Known rows, with every step that occurs
tesi -> mozu -> tenarus: [ -3.3  -2.3 -20.9   4.1  10.0   7.1   5.1   0.8   0.6 -11.3 -16.3  -5.1
   2.5   0.1  -0.9  26.5  -5.8  -3.0 -12.2  -2.9  -6.9  13.3   7.1 -20.1
  -9.9]
mozu -> tesi -> gorub -> lugi: [ -4.1  10.0  17.4 -20.8 -10.4  -8.9   2.1 -14.3  -2.8  20.0  14.4  20.6
  -7.6   7.9  10.1   9.9   8.8  -7.3  -2.3  10.8   8.3  -7.7   9.5   8.2
   8.2]
legu -> tenarus -> mozu: [ -5.7  -0.6 -18.7   3.9   7.9   6.9   6.7  -4.9  -0.3  -5.5 -23.2  -3.8
  16.5  -2.8   0.7 -27.7   1.1   3.2  -6.1  -5.3  -8.7  10.2   6.7  36.6
   2.5]
viner -> tenarus: [ -1.5  -0.8 -14.5   3.0   7.0 -16.6   1.5   3.2  -7.1  25.6  -6.3  -1.8
   9.6   2.7   0.9  12.4  -6.9 -10.4 -11.4  -4.4  -6.7  14.1   4.9  14.8
  -6.2]
gazo -> gebev -> tesi: [-15.3 -12.3  -6.7   2.8  10.0  -6.4   9.7   9.2 -14.3 -19.5 -10.9  -9.1
  -3.3  -1.6  -1.2  -7.0  -3.8  -5.8  19.1 -20.9   7.8  17.7   6.4   4.8
   7.0]
gebev -> tesi -> mozu: [-11.4 -15.3 -13.2   9.1   8.7   5.4   4.3   6.4  -9.2  -0.7  -5.0 -13.5
  -2.2   0.9 -11.2  -8.5   7.6  -2.3  10.5 -15.3  12.2   8.7  -2.0 -28.6
  -7.1]
notop -> tenarus -> mozu: [ -7.0  -3.4 -20.8   6.6  18.3  -1.2  18.3  -2.2   3.5   2.6 -23.9 -10.7
  -5.4   2.3  -4.2 -40.9   5.0  14.2   0.5   3.0  -5.3   4.6   6.5  28.5
  12.8]
gazo -> gebev -> tesi -> mozu -> tenarus -> gorub: [ -5.7  -6.2 -13.1   3.0   3.9   1.1  11.6   2.4   9.2 -30.0 -18.0 -12.3
   4.2 -10.7  -7.1  24.8 -10.9   3.2  10.8  -8.3   2.4   2.2  21.1 -31.4
  -4.3]
zunaf -> lugi: [ -3.8 -12.9   1.1  -6.2  16.5 -11.8   6.7   2.4  -0.5  -0.1   4.6 -14.2
  -3.6   4.9  18.9   4.2   6.3 -11.3  16.2  -7.4  -4.0  14.6  -1.0  -1.6
  -7.8]
tesi -> gorub -> lugi -> pinusol: [ -0.3   5.8  25.9 -24.3  -5.3  -0.9  -3.1  -6.4  -3.2  27.3   0.8  28.7
 -10.8   6.5   5.3  14.2   2.7  -5.5 -12.0  -1.4   0.0  -8.3 -17.3  35.2
 -10.5]
mozu -> tenarus -> gorub -> tesi: [  1.9  13.6 -11.7  -5.6 -10.0 -15.7   2.8  -1.0   5.2  -9.3 -10.0   0.8
  10.4  -0.5   1.5  25.6   2.9   6.6   3.2  27.5   2.1 -24.9  16.5   7.7
 -11.2]
viner -> tenarus -> gorub -> lugi: [ 10.2  16.6  -1.5 -15.0 -15.5 -26.3   1.7   0.3   3.6  49.4  11.0  16.2
   8.7   0.3   5.1  24.1   0.3  -5.4 -13.6  10.5 -11.8 -15.7  -4.7  20.5
  -1.7]
gazo -> zunaf -> lugi -> pinusol: [ -5.5 -16.7  18.7  16.6  14.7   2.6   1.4   2.5  -0.9 -17.9 -12.7   1.8
  -3.3  -3.7  11.5   1.0   1.8  -5.0  11.0  -2.7  -9.4  28.9 -10.5  25.8
 -18.9]
gazo -> zunaf -> lugi -> gebev -> tesi -> mozu -> tenarus: [  1.5 -27.7   5.8  34.5  15.2  14.9  -7.8   0.0  -6.9 -45.8  -1.9 -19.4
   4.6  -6.6   4.8   3.7 -11.9  -2.8  13.7 -25.8  -9.1  32.2   9.3 -35.6
  -0.2]
gebev -> tesi -> mozu -> tenarus -> gorub: [ -0.7  -5.0 -16.8   1.1  -3.0  -0.9  12.2   4.4   7.5 -10.8  -4.7 -14.2
   6.4  -6.8  -9.1  23.3   0.9   4.5   9.1  -6.7   6.9  -8.7  22.4 -30.4
 -12.7]
gazo -> gebev -> tesi -> mozu -> tenarus: [-15.0 -14.0 -17.5  11.4  16.0   5.9   6.9   6.4  -7.7 -36.4 -21.7 -10.5
   2.3  -5.9  -7.2  20.6 -12.7  -2.4   8.3 -21.6   6.7  20.8  20.4 -27.4
   4.4]
viner -> tenarus -> mozu -> tesi -> gorub -> lugi: [ -5.8   6.6   6.1 -10.7  -6.4  -8.6   2.4 -15.8  -0.3  35.9   5.7  11.6
   5.0   5.8   0.3  18.5   8.2   0.5 -13.1  15.0   8.0   0.4  20.5  28.1
  26.7]
viner -> tenarus -> mozu -> tesi: [-13.1  -2.1 -18.5   9.3   7.0  -9.6   6.8   4.2  -0.5  16.0  -6.6  -8.0
  12.4   4.5  -7.6   3.3   8.3   2.6  -2.4  14.8   9.3  18.8  20.4  23.5
  15.3]
tenarus -> mozu -> tesi -> gorub: [ -7.4  -5.3   0.4 -11.3  -0.3   5.4   9.0 -18.0  10.3  -3.9  -5.9  -9.7
  -2.2   6.9  -3.1  -7.9  14.3   3.2   2.7  14.4  11.1   4.1  20.7  17.0
  13.7]
gorub -> tesi: [ -8.5   3.7  -7.5   5.5   1.0  -8.0  -2.1   3.8 -12.1  -2.7  -8.8   2.3
  -0.1   3.4  -1.0  -7.8  10.1   1.7   2.0  21.0  10.0  -8.6  -7.6   9.1
  -4.5]
gazo -> gorub: [  7.9  -7.6  -4.9  -9.4  -3.2   0.5   3.7  28.9   0.1  -9.8  -1.8  -7.8
  -0.2   3.6   7.5   7.6   0.9 -13.4   0.5  -0.5 -12.5  -3.0  -3.6   7.6
  -7.4]
pinusol -> lugi -> gebev: [ 11.5  17.2   5.5   3.3  -1.9  -7.8  -8.7   1.7   1.7  -8.3  11.8 -13.0
  -9.1   4.7   4.2 -17.1  -3.9  -8.1  -5.6  -9.0  -8.5   7.0  -9.9  25.2
  -2.2]
gorub -> tesi -> mozu -> tenarus: [ -5.9   3.7 -16.7   9.9   8.8   7.0  -2.4   2.0  -6.0 -14.9 -19.6   0.1
   5.1  -1.9  -4.2  23.1   0.0   5.0  -9.9  19.4   7.6  -1.5   5.6 -22.9
  -7.6]
gorub -> lugi -> gebev -> tesi: [ -2.2  -1.7   9.9   1.0  -8.4  -8.8 -12.2  12.5 -19.7  12.1  24.0   8.8
  -5.8   5.4  -2.9 -21.7   2.4  -1.4   7.5 -21.2   7.0  -3.5 -21.1   3.9
  12.7]
gazo -> gebev -> tesi -> mozu -> tenarus -> gorub -> lugi -> zunaf: [ -0.3   3.1   5.4  16.9  -3.5   5.3   4.3   9.0   4.2 -15.7  -1.0  10.7
   9.2 -12.2  -4.6  29.9 -10.9   7.0   5.4  -4.2 -27.1  -3.2  -0.5 -17.3
  12.2]

Rows
[  3.4  13.3 -18.3   2.2   4.0   1.1   7.5  -8.0  11.8  11.2 -21.5  -4.4
  -8.7  -4.7  -6.8 -38.1   4.2  17.4  -3.6  41.9  11.0 -23.3  -5.6 -21.3
 -16.3] => notop -> tenarus -> gorub -> tesi -> mozu
[  9.6 -16.1   1.7   1.8   5.5   1.5  -1.3   6.4  12.1 -18.8  12.9 -25.2
  -0.4  -3.8   5.3   7.4  -5.2   0.7  16.7 -11.8   3.5   2.1   5.4 -45.3
 -13.6] => zunaf -> lugi -> gebev -> tesi -> mozu -> tenarus -> gorub
[  8.5  16.2  -7.1 -12.7 -12.3  -3.2   3.9  -3.3  13.8  13.4  -0.8  12.1
   3.9  -4.3   3.7  37.7  -1.1   1.7 -11.9  12.2 -11.0 -15.2  -0.2 -17.1
  -4.1] => tesi -> mozu -> tenarus -> gorub -> lugi
[-16.2 -15.9 -11.7  11.6  14.5  11.2   7.1   4.8  -7.4 -20.5 -15.7 -11.9
  -7.7  -2.1  -9.9  -9.4  -5.9  -3.5  12.4 -17.5  11.5  19.6  -4.2 -28.0
   4.2] => gazo -> gebev -> tesi -> mozu
[  2.2   8.0 -10.5   1.4  -7.1   4.6  -1.3  -4.7  12.8   6.0 -10.9  -6.9
  -0.3  -5.2  -5.9  -7.2   9.3   7.1  -3.0  40.0  11.7 -22.3 -12.6 -20.2
 -16.4] => tenarus -> gorub -> tesi -> mozu
[ 16.8  14.7   1.9  -7.7 -17.1   4.1  -9.3  -4.6  14.7   6.5   7.1  13.8
   2.1  -0.9  -1.3  11.2 -11.3   4.9 -20.9  11.4 -15.7 -11.6 -17.5 -18.2
  -0.2] => tesi -> mozu -> tenarus -> gorub -> lugi -> gebev
[ -9.1 -13.1  12.3  -8.1  18.9  -5.7   3.9  12.7  -0.1   2.9   0.8  -2.9
  -9.2   0.2  12.6   1.3   5.2  -7.8  12.4  -3.2   1.6  18.0 -11.7  17.4
 -24.5] => zunaf -> lugi -> pinusol
[  7.7 -12.5  11.1  -1.5  12.8  -3.0  -8.5   3.0   2.0  -6.1  14.7 -14.1
  -6.6   6.1  14.4 -18.6  -3.6 -10.2   7.9  -6.5  -7.1  18.2 -20.1  -3.8
  -4.7] => zunaf -> lugi -> gebev
[ -2.5  -3.3  26.0   4.5  -1.3   0.8  -1.2  -3.6 -12.0  -3.8   8.8  16.8
   0.1  -3.5   2.4   9.0  -4.6  -5.5   8.2 -21.4 -22.7  -0.9  -6.4  15.4
  23.2] => gazo -> gebev -> tesi -> gorub -> lugi -> zunaf
[  8.9   9.1   5.7  -8.9 -22.1 -16.5  -5.8   8.5  -2.7   2.4  23.2  10.2
   4.0  -0.2   0.4  12.1  -6.1   4.9   5.3 -13.1  -2.9 -16.9   2.9   3.7
   5.9] => mozu -> tenarus -> gorub -> lugi -> gebev -> tesi
[  3.5   6.2  20.3 -11.7 -11.8   6.2 -10.7 -16.0   5.9   9.3  15.8   9.7
  -9.6  10.8  -2.5 -21.2   7.6   6.3  -8.8  16.3   6.2  -5.7  -9.6  21.2
  31.3] => tenarus -> mozu -> tesi -> gorub -> lugi -> gebev
[ -0.6 -26.9   4.1  11.5  17.3  10.3  -8.7   7.3  -3.9  -9.7  16.0 -25.0
 -10.1   0.5   2.2 -23.6   0.3  -5.4  18.8 -20.2   9.1  19.2 -19.3 -42.5
  -4.1] => zunaf -> lugi -> gebev -> tesi -> mozu
[ -6.6  -0.2  -3.9  -8.3   5.1  11.5   8.3 -20.5   4.3  -7.7 -15.7  -4.1
  10.6   0.6   2.5 -25.6   3.1   1.3  -6.2   8.3   8.7   4.6  27.6  31.6
   3.9] => legu -> tenarus -> mozu -> tesi -> gorub
[ 10.0  -5.1 -11.2   7.2  -6.2   5.3  -5.2   5.9  10.4 -16.9   3.4 -14.9
   1.6  -3.4  -9.2   0.8  -7.9   4.7   2.6  -6.7   3.2  -8.3   2.3 -34.6
 -11.4] => lugi -> gebev -> tesi -> mozu -> tenarus -> gorub
[  1.7  -3.9  22.6   3.7  -7.5  -1.3  -1.1  -3.8 -13.9  14.0  22.0  14.0
   0.3   1.3  -0.2   6.8   7.5  -4.0   6.9 -19.8 -21.5  -9.9  -6.1  12.8
  13.5] => gebev -> tesi -> gorub -> lugi -> zunaf
[ -2.0   0.2   6.2 -14.1  -2.1  -0.6   5.5 -15.6   0.8   0.5   2.9  -2.4
  -3.4   6.9   5.0   0.3   7.1  -7.7   1.5   9.6  11.2   0.2  18.4   1.5
  -5.7] => mozu -> tesi -> gorub
[  9.8  -9.7   2.1   3.1  -8.0  11.5 -14.3  37.1  -9.7 -16.6  14.9   4.0
  -1.3   2.5  -3.7  17.1  -8.8  -4.4  -3.5 -17.2  -6.8  -4.2  -7.3 -27.4
  10.7] => gazo -> gorub -> lugi -> gebev -> tesi -> mozu -> tenarus
[  3.8   7.9   5.0   8.7  -1.0 -10.1  -5.7   8.9  -9.6 -12.1  18.3 -19.7
  -6.0   4.1  -2.8 -18.4   0.0  -5.4  11.7 -27.6   6.7   2.8   2.0  18.4
  -0.7] => pinusol -> lugi -> gebev -> tesi
[ -1.9  -4.6   2.8   8.2  -3.8   7.7 -13.5   9.2 -13.1  13.1  16.7   5.1
  -8.3   2.6  -8.9 -24.6   1.1   0.5   0.1 -14.3   9.1  -0.9 -31.2 -26.0
  10.6] => gorub -> lugi -> gebev -> tesi -> mozu
[  4.0   8.3 -14.8   6.9  -3.3  -2.7  -4.1  -3.0   8.9  26.6 -10.7  -4.8
   9.2  -6.7  -8.5   8.0   1.5   1.2 -14.4  37.8   9.7 -13.5  -3.8 -18.0
 -17.2] => viner -> tenarus -> gorub -> tesi -> mozu
[-12.0  10.5  17.5 -14.6  -3.5  12.2  -0.8  -9.2   1.4  11.8 -10.7  28.7
   3.6   0.0   2.1 -17.2   5.9   6.9 -11.0  11.3  13.0  -1.1   7.8  56.1
   0.7] => legu -> tenarus -> mozu -> tesi -> gorub -> lugi -> pinusol
[ 13.8  16.7   1.3  12.0 -11.3   2.0   0.9   2.1  14.2   7.8   4.4  14.7
  11.5  -8.5  -0.2  32.0  -3.5   5.9 -16.4  14.1 -42.4 -12.7 -10.7 -10.2
   1.5] => tesi -> mozu -> tenarus -> gorub -> lugi -> zunaf
[ 13.0   5.5  18.5  -6.7  -4.7  -2.9  -5.6 -11.7  -3.8 -10.3  21.4 -17.4
 -11.4   7.5  -0.2 -13.8   0.9  -9.1   6.8 -27.3   5.1  -3.3   9.6  18.8
  -3.3] => pinusol -> lugi -> gebev -> tesi -> gorub
[ -7.2   9.9   2.8 -14.4   3.5  -2.4  14.1 -19.6   2.6  22.1  -4.8  14.7
 -12.2   7.5   2.0 -27.8  10.1  14.5  -3.8  17.7   8.8 -10.5  19.4  25.4
  25.0] => notop -> tenarus -> mozu -> tesi -> gorub -> lugi
[ -0.2  -1.2   0.3   7.9  -1.2   3.6 -11.2   9.7 -13.6  -4.6  11.8   7.4
  -0.2   0.5  -8.9   7.7  -8.1   3.6  -5.3 -20.0   3.2   1.9  -6.9 -25.5
   9.8] => gorub -> lugi -> gebev -> tesi -> mozu -> tenarus
[ -5.3   4.1   3.5  -6.1  -9.8  -1.4   5.0  15.2   1.9  10.6   0.3  16.6
  -1.7  -5.6  -9.5  32.8   1.4   7.5   3.7  -2.5  10.3 -18.1  -1.0  -5.9
 -18.5] => gebev -> tesi -> mozu -> tenarus -> gorub -> lugi -> pinusol
[  3.3  11.5  13.8 -11.3  -8.5  13.7 -13.5 -18.1   2.8   4.8   5.8  16.0
   5.1   2.7   4.3 -40.9  -2.2   2.3 -17.1   8.7   1.6  -0.2   1.0  31.8
  17.9] => legu -> tenarus -> mozu -> tesi -> gorub -> lugi -> gebev
[  1.7  16.9 -14.3   4.1  -3.8   8.9  -5.0  -9.0   9.1   0.4 -20.5  -1.5
  15.4 -12.4   0.0 -27.3   1.7   6.4  -8.6  32.8   8.4 -19.0  -3.7  -9.9
 -24.5] => legu -> tenarus -> gorub -> tesi -> mozu
[ 13.4   5.4  23.3 -20.9 -12.1   1.4 -15.3 -16.8   0.2  18.2  18.2  17.0
 -12.1   6.9   5.7  -8.7  -6.8  -8.9 -15.6  -5.5  -9.7  -8.1 -23.9  14.6
   8.5] => tesi -> gorub -> lugi -> gebev
